Known rows, with every step that occurs
poze legak nasib: [  7  13  20   3  17 -17   3  -1   4   7 -15  12   1   8 -13 -16  -2  20
 -17   9  -2 -12  -6   5   0  -1  -8  -9  -6  -7  -2   6  15   7   2  -4
   1  -1]
robasu legak: [ 15   3  18  10   1 -20   7  -5 -10   1   3   6   3   8 -15  -5  -1  24
   8   4   1   4   1   2 -12   2  -5 -21 -11 -12  -2   1  -9 -13  -3  -5
  11   9]
tinu kiresa lepomi: [ 12   9  11 -16  -6 -11   0  11  -3   7   5  -1  -9 -10  14 -16  -9  -4
   0  24  11 -33 -16  -4 -11 -15   7 -18  18   3  10   8 -10  -7 -11  -5
  13  -8]
legak muzil: [  0   3  10   4   0  -4 -19  -9  13   3   2  -5   0   2   1   4 -12  15
  10   8  23  -8 -15  -9  -2   3  -6 -10  14  -5  -2   8   0  -1  10  -2
   0  -4]
tinu legak muzil: [-17  10  15  -2   8  -9 -22  -3   6   4   2  -2   1  -9   5   7 -16  19
  10   7  16  -5 -14   1  -6   3   1 -10  14 -10 -11   3   4   1   8  -4
   3   4]
robasu legak lepomi kiresa: [  8  -7  10   4   0 -44   0   2 -25   0   3  15  -2  -5 -14 -11 -10  11
   4  13   0 -13 -12 -12 -17  -4  -5 -33 -15  -6  -7  11   6  -5   6  -3
  15  -8]
legak lepomi: [  2   9   3  -2   3 -20 -11   4  -6   6  -4   0 -11   0  -5  -8 -13   6
   2  21  19 -16 -13 -12  -6  -1 -12 -12   5  -1 -11  11  10   6   9  -2
   8  -5]
tinu kiresa kagon: [ 16   8  11 -18  -2  -5   4   1  -3  19   1  11 -22   2  16 -16 -14   0
  -1  13  -2 -23   2  -1  -7  -9  13 -27  15  16   8  15   0  -2   0 -21
   5  -9]
mizi kiresa lepomi: [  8  11  -3 -11  -5  -9   8   1  12 -13  13 -13  -2  -5  13  -9  12 -13
  -5  27  25 -27 -16  -8  -2  -9   3 -32   9  -7  13  -2  -3  -6 -11  -2
  13 -11]
muzil legak robasu: [  1   7   2   0 -11 -15 -22   0   8   8   5  -3   5  15  -4  -8  -5  10
  12   8  19 -10 -10   0   1   4  -4 -10   2 -14 -13  10   4   2  11 -18
   1   2]
legak robasu kiresa: [ -5   6  -1   8  -4 -23 -13  12   6  17  -9   5  11   7   0  -7 -10  26
   7  14  11 -25 -12  -6  -3   9 -11 -15   1 -18 -14   7  11  14  -1  -9
  -3   4]
legak lepomi kiresa tinu: [ -2 -10  -1   0   5 -42  -7  10 -14  -1  -1   4   1 -16  -7 -19 -20 -12
  -7  24  11 -31 -18 -21  -4  -5   7 -23   3   6  -7   9  25   2   2   0
   7 -14]
kagon kiresa tinu legak nasib: [  1  -7   3 -11  24 -24  13   5   9   5  -8  -1  12  -7 -13 -20 -18   2
  -2  14   0 -15   7   1  -6  18   2 -13   7   0  -2   1  20   0 -18 -10
  -5  14]
poze legak lepomi kiresa tinu: [ -6  -1   8   6   5 -51  -1  10 -19  -2  -2  21   1 -10  -3 -25 -20   1
 -16  21   4 -26 -14 -15  -9 -15   6 -24   6  -4  -8   4  32   6   5   3
   8 -16]
muzil legak: [ 14  -2   8  -3  -2 -12 -11  -7   4  -1   6  -5  -4  16 -12  -4   3   7
   7  11  14   4  -6   7   0  -2   0  -8  -2   0  -4   8  -9 -11   9 -11
  13   0]
poze legak muzil: [ -5  10  17  10   0 -18 -13  -7   4   1   1  12   1   7   4  -5 -12  25
  -2   7  15  -6 -12  -4  -6 -12  -8 -14  15 -15  -1   4  11   4  11   1
   2  -7]
kiresa robasu legak: [  5   7   9  13 -11 -21  17  -6  -4   7  11   0   4   7  -9 -18   2  20
   8   8  10 -14  -2   0 -23  14  -7 -16  -1 -33  -3   6  -3 -10  -2  -5
  22   3]
tenad kiresa tinu: [ 10   7   8   8   3 -26   8  -1  14  -7   1 -11   0   1  -8  -7   1   7
 -15  15  19 -14  -1  -4  -5  -8  12 -20   4 -13   6   0   7  -3  -2  -4
  14   2]
legak lepomi kiresa robasu: [ -8  -3  -6  -4  -7 -33  -5   6  -9  10   9   2  -5  -9  -3 -18 -12  -9
  -2  20  19 -37 -20 -20 -18   4  -7 -18   4 -17  -8  19  23   3   8  -2
  20 -20]
nasib legak: [  8 -15   3   3  -2 -11  -5  -4   2   6  13  -9   9  12   2  -1  -8   6
  19  -1  20   1   2   0 -10   2  -8  -1 -14 -14  -1  -1  -6 -15   4 -21
  10   6]
robasu kiresa: [ 10  -2   5   5   5 -23   1   6   0   7  -9   5   1  10  -9  -2  -3  23
   2  19   7  -9  -8   2  -4   3  -5 -15  -4  -1  -2   5  -4   0  -5  -1
  14   4]
tenad kiresa: [ 14  12   7   1   1 -13  -1  -5  17  -1   3  -9  -5  10  -9   4   6  12
 -11   8  20  -4  -2  -1  -8 -11  -3 -20  -1 -19   5   9   1  -1   4  -7
  15   0]
poze legak lepomi kiresa kagon: [ -4   2   7  -5  -1 -37   2   3 -19   6   3  27 -12   3   6 -21 -17   3
 -14  15   2 -26  -9 -12  -6 -18  -1 -35   2   5  -8  16  30   9  15 -11
   7 -20]
nasib legak lepomi kiresa: [  1 -25  -4  -4  -2 -32 -12   3 -12   5  15  -1   5  -1   2  -6 -17  -7
  14   9  20 -17  -9 -14 -15  -3 -11 -13 -16  -7  -6  10  10  -8  12 -18
  14 -13]
legak lepomi kiresa mizi: [ -2 -19   3 -13   2 -38 -13   2 -12  -1   1   2  -4 -12  -9 -10  -8  -4
  -9  21   8 -36 -26 -20 -21  -5   0 -38   6   2  -7   8  26  -5  14   1
   4  -9]
lepomi kiresa: [  7 -10   6  -4   3 -18 -13   3  -2   5   5   6   8  -2 -12  -3  -5  -5
   1   2   3 -11  -8 -11  -8  -8   4 -16  -4  -6   0  13  10  -8  -2  -8
   7 -10]
muzil legak nasib: [ 17   1  13  -8  13  -9  -6  -8  10   2  -8  -5  -4  17 -20 -10   6   7
  -2  14   7  -4 -11   9   6  11  -2  -9 -12   9  -1  14  -6  -5   9 -12
   9  -2]
lepomi legak: [ 14  -3   8   7  -8 -20  -6  -2  -7  -1  12   3  -6   8 -10 -12  -4  14
  -3  -2  14   4  -3   0  -6  -2   5 -14  -7  -5  -6   6  -4 -18   5  -1
  18   0]
kiresa kagon: [  9   5   7  -3   0   0   8  -6   2  10   3   4 -10  13   2  -6  -7   7
  -1   5   9 -11   2   0   1   1   5 -23   4  15  -1  10   4  -2   4 -20
   1  -1]
tenad legak lepomi kiresa: [ -3 -11   7  -8  11 -39 -15  10  -4   2  -5   4   3  -3 -14   2  -8  -5
 -11  12  11  -5  -9 -18 -12 -16  -7 -26  -8 -21 -11  13  24  12  11 -11
  29 -15]

Rows
[  7   2   3  -6  -2 -26 -13  -3  -5   0   3  -2 -14  12  -8 -10  -6   3
   4  25  21  -7 -15  -2  -1  -2  -7 -14   0   5 -10  14  -1  -2  16  -7
  17  -7]
muzil legak lepomi
[ 11  -2   5   2 -13 -19   2   3  -7 -11  18  -5  -3   1   3 -17  -1   5
  -5   9  26 -17 -17  -2  -5  -7   4 -19   1   0  -4   6 -10 -20  -3   1
  23  -3]
kiresa lepomi legak
[  0  -2   0   6  -5 -37 -10   8   4   5  -5   2  11  10  -3 -16  -8  18
   5  23  15 -22 -14   0   6  11   7 -19   1  -4 -12   1   4   4   2 -10
   3   3]
muzil legak robasu kiresa tinu
[  6 -11   1 -10  -2 -35 -16   0 -12  -2   6   4  -9   3 -11  -9  -8  -8
   3  21  14 -13 -20  -9  -4  -7  -1 -22  -6   7  -8  19   7  -3  16  -9
  17 -17]
muzil legak lepomi kiresa
[  4  13   0   4  -9 -15   9  -7  21   4  11 -14  -6  10  -3  -7   9  10
 -12  11  26 -20  -5  -3 -18   0  -6 -16   6 -39   4  11   7  -2   4  -6
  26  -3]
tenad kiresa robasu
[ 19  -1  10   2   5 -16  -1  -4  -1   0  -2   0  -5   8 -17 -17   1  16
 -10   1   6  -6  -9   2   1  11   1 -12 -16   4  -4  11  -1 -12   7  -1
  14  -2]
lepomi legak nasib
[  4  -9   5   7 -10 -31   9  -2 -10   6  16   7  10  -1 -12 -17   0   6
   5   2   2 -20  -7  -9 -25   7   1 -25  -8 -29   0  13   7 -13  -4  -5
  22  -9]
lepomi kiresa robasu legak
[  9 -11 -12  -7 -20 -27   1   9   4   0  20   0   9   7   6 -23 -12   3
   5   5  27 -26  -6 -11 -14   1 -13 -23  10 -16  -6  11  11  -9 -11 -11
   5   4]
kagon kiresa lepomi legak robasu
[ -3   1  12   3  26 -34   9  12  -2   3 -21   3  10 -10 -10 -15  -9  23
 -10  27  -5 -23 -10   8   5  19  14 -17  -5   9  -7  -6   6   5  -9  -1
   8  10]
robasu kiresa tinu legak nasib
[ 17   6   0 -11  -4 -18  12   0   6 -18  10  -9  -7  -3   7 -20  18  -8
 -16  22  20 -28 -19  -5   3  -1   7 -37  -6   0  13   3  -5 -13  -6   1
  17 -14]
mizi kiresa lepomi legak nasib
[  8  -9   9   3   3 -28  13  -3  -5   7   5   7  10  -1 -19 -19   3   6
  -1   5  -3 -26 -12  -8 -19  17  -2 -24 -16 -23   2  17   8  -8  -3  -5
  17 -11]
lepomi kiresa robasu legak nasib
[ -8  14   8  12  -5 -35  -7  11  -1  15  -8  22  11  12   5 -16 -10  34
  -5  13   6 -22  -9  -1  -5  -5 -10 -17   3 -24 -14   2  20  17   2  -7
  -2   2]
poze legak robasu kiresa
[  8   8   6 -10 -24 -24  -9  16  -9   8  14   4  -6  -9  21 -26 -14   2
  -1  14  17 -40 -18  -8 -12 -12   9 -23  15  -8  -2   9  -3  -7  -3  -6
  13 -10]
tinu kiresa lepomi legak robasu
[ 10  12   6  10 -10 -27  20  -9  10   0  14  -7  -3  12  -9  -9  12  23
  -7   8  18 -13  -1   1 -25   2  -6 -27  -4 -44   4   8  -3  -7   3  -5
  30   1]
tenad kiresa robasu legak
[  1 -12  -2   0  -2 -23  -8   0  -7   6  10  -9  -2   5   5  -5 -16   3
  16  14  27 -10  -6  -7 -14   3 -16  -6 -11  -9  -9   4   3  -6  11 -17
  13  -2]
nasib legak lepomi
[-23   3   0 -10   2 -35 -10   9 -12  10   8   3  -1 -19   1 -13 -16  -2
  -1  17  10 -31 -16 -10 -19   4   0 -18   5 -20 -17  11  24   5   8  -6
  20 -11]
tinu legak lepomi kiresa robasu
[  5  -2   5   5 -17 -17  -8  -3  -2 -14  19  -5  -4  -1  10 -12  -7  12
   0  11  35 -20 -26  -8  -4  -4   4 -22  11   0  -3   8  -9 -18   5   4
  18  -9]
kiresa lepomi legak muzil
[-10  -9   8   0  14 -34  -6  10  -8  -3   3   5  14 -20  -7 -11 -17  -6
  -3   8  -3 -16  -6  -7  -6  -3  24 -18   3  -1  -6  -2  19  -8 -10  -6
   6  -3]
lepomi kiresa tinu legak
[  8 -10   0 -15  -4 -30  -7  -3 -13   1   7   8 -17   9  -3 -11  -8  -8
   0  19  12 -18 -16  -8   1  -6   6 -35  -5  21  -7  24  10  -3  18 -19
  13 -20]
muzil legak lepomi kiresa kagon
[  6  10   5 -11 -10 -13   4   4   2  21   8   2 -12  -5  10 -23  -9   1
   3  17   8 -32  -4  -4 -23   1   4  -8  19 -23   7  12   2  -4  -3  -7
  19  -9]
tinu kiresa robasu
[ 10   7  12   8   3 -18  21  -7   2   8   0  -2   4   7 -16 -22   5  21
   0  10   4 -22  -7   2 -16  26 -10 -15 -12 -26  -2   9  -1  -4  -2  -6
  17   2]
kiresa robasu legak nasib
[-17   9   7   1  13 -35  -3  10 -10  -2  -5  -2  -1 -20  -1 -17 -23   5
  -4  25  12 -21  -9  -5  -2   6  12 -13  10   2 -16  -6  18   4   0  -1
   9   6]
kiresa tinu legak lepomi
[  5 -15   6   4   6 -30  -2   5  -5  -2   3   4  13 -11 -11 -14 -13 -10
  -3   9   4 -19  -9 -13  -2  -4  19 -19   2   1   3   3  16  -9  -8  -3
   4  -7]
lepomi kiresa tinu
[  7  12  -1   1 -11 -23  22  -8   4  -4  17  -3  -1   3   4 -17  15   7
   3  17  12 -19  -2  -6 -19   7   1 -33  -2 -37  11  -3  -1  -8  -6  -4
  24  -7]
mizi kiresa robasu legak
[  1  -9  -5  -8  -9 -37 -11  -2 -10   2  12   0  -8   3  -7 -18  -5  -9
   3  23  21 -26 -21 -11 -12   3  -2 -20  -1 -10  -9  21  12  -3  15  -8
  26 -21]
muzil legak lepomi kiresa robasu
[  8 -11   4  -8   1 -12   1  -2  -5   9   7  11  -3   4   0  -7  -8  -6
  -2   1   2 -18  -5 -10  -2  -6  10 -31  -2  12   2  18  13  -7   1 -19
   2 -13]
lepomi kiresa kagon
[ -5   1   7   0   2 -42  -8   6 -17   3  -1  21  -3  -2  -4 -16 -16   4
 -11  16   4 -20 -13 -14 -10 -18  -7 -23   1 -11  -9  10  27   7  10  -1
  10 -18]
poze legak lepomi kiresa
[ -7  12   3  -5   9 -25   6   4   6 -11   5  -5   3 -17   8 -13  -1  -6
  -5  22   7 -15  -1  -2   0   0  24 -26   9  -9   5 -16  11  -3 -12  -4
   8   1]
mizi kiresa tinu legak
[  2   4  -1   4 -22 -21  -9  10  -2  -3  17  -5   6   0  10 -20  -7   9
  -3   7  29 -31 -20  -8  -4  -1  -1 -20   4 -13 -12   6   2  -7   0  -6
  10  -1]
kiresa lepomi legak robasu
[  7   6   0  -1   3 -22  10   0  10 -11   6  -7   2  -8   4 -15   3 -10
  -6  24  13 -18  -2 -10   2  -2  18 -27   8  -5  13 -12   8  -5 -12  -1
   6  -4]
mizi kiresa tinu
[ -5  -5   3   0  -6 -30 -13   9   6  12  -8   0  14   3   1  -9  -2  29
  -1  18   8 -38 -18  -6 -15  11  -6 -32   8 -14 -13  -1  18   6   6  -5
  -7  12]
legak robasu kiresa mizi
[-10   4   3   3  -7 -44   0   5 -14   6   6  19  -4  -4   1 -27 -13   3
 -12  18  10 -33 -15 -15 -19 -10  -8 -21   6 -26  -9  13  30   8  10   0
  18 -20]
poze legak lepomi kiresa robasu
[  3  -1  -1  11 -15 -35 -10  12  -6   9   3  10   5  10   1 -16  -7  30
   1   5  14 -17 -11  -3  -6   8  -2 -20  -6 -15 -16   7   6  -2   6  -4
  13   1]
lepomi legak robasu kiresa
[ 11  13  -2 -13  -2  -3  13  -8  11   0   8   1 -14   9  14  -8   7  -6
  -5  16  10 -18   1  -6   3  -3  11 -41   4   5  13   3   5   0  -2 -18
   3 -10]
mizi kiresa kagon
[  8  12  -1   3 -24 -25  -2   5  10  -9  19 -10  -2   5   9 -11   4  12
 -16   7  36 -28 -17  -6  -9 -13   0 -30   1 -25  -3   9   2  -6   5  -5
  19  -4]
tenad kiresa lepomi legak robasu
[  0  -7   0  -6   3 -30 -13   7 -12   5   1   6  -4  -8  -9  -9 -14  -7
  -1  18  12 -22 -18 -18  -9  -7  -4 -22  -2  -1  -7  18  18   3   7  -3
  10 -16]
legak lepomi kiresa
[ 18 -17  -8 -10 -12 -24  12   3   1  -7  19  -1   0   9  -1 -21  -8   0
   0   8  23 -13  -4  -5 -15  -3  -8 -22   6  -5   3  11   0 -19 -15  -5
  15   1]
kagon kiresa lepomi legak
[-17   2   6 -11   9 -32 -18  10 -15   5   0   9  -2 -19  -4  -4 -19  -1
  -1  15   5 -18 -16  -9 -11  -4   2 -20   1  -5 -17   9  20   5   8  -5
  11  -7]
tinu legak lepomi kiresa
[ -9  15   7   0   9 -39   2   6   2  -7  -2  -9  -7 -13   0  -9 -10   7
 -17  26  17 -20  -7  -4  -7  -7  11 -24   6 -12  -7  -3  17   5   5  -2
  17   3]
tenad kiresa tinu legak lepomi
[  2   4  -1   8 -17 -23 -17   5  -3   8  10   4   5   7   0 -15 -11  18
   3  -5  17 -11  -7  -6  -7   3  -1 -14  -2 -19 -16   7  10  -5   9  -8
   6   1]
lepomi legak robasu
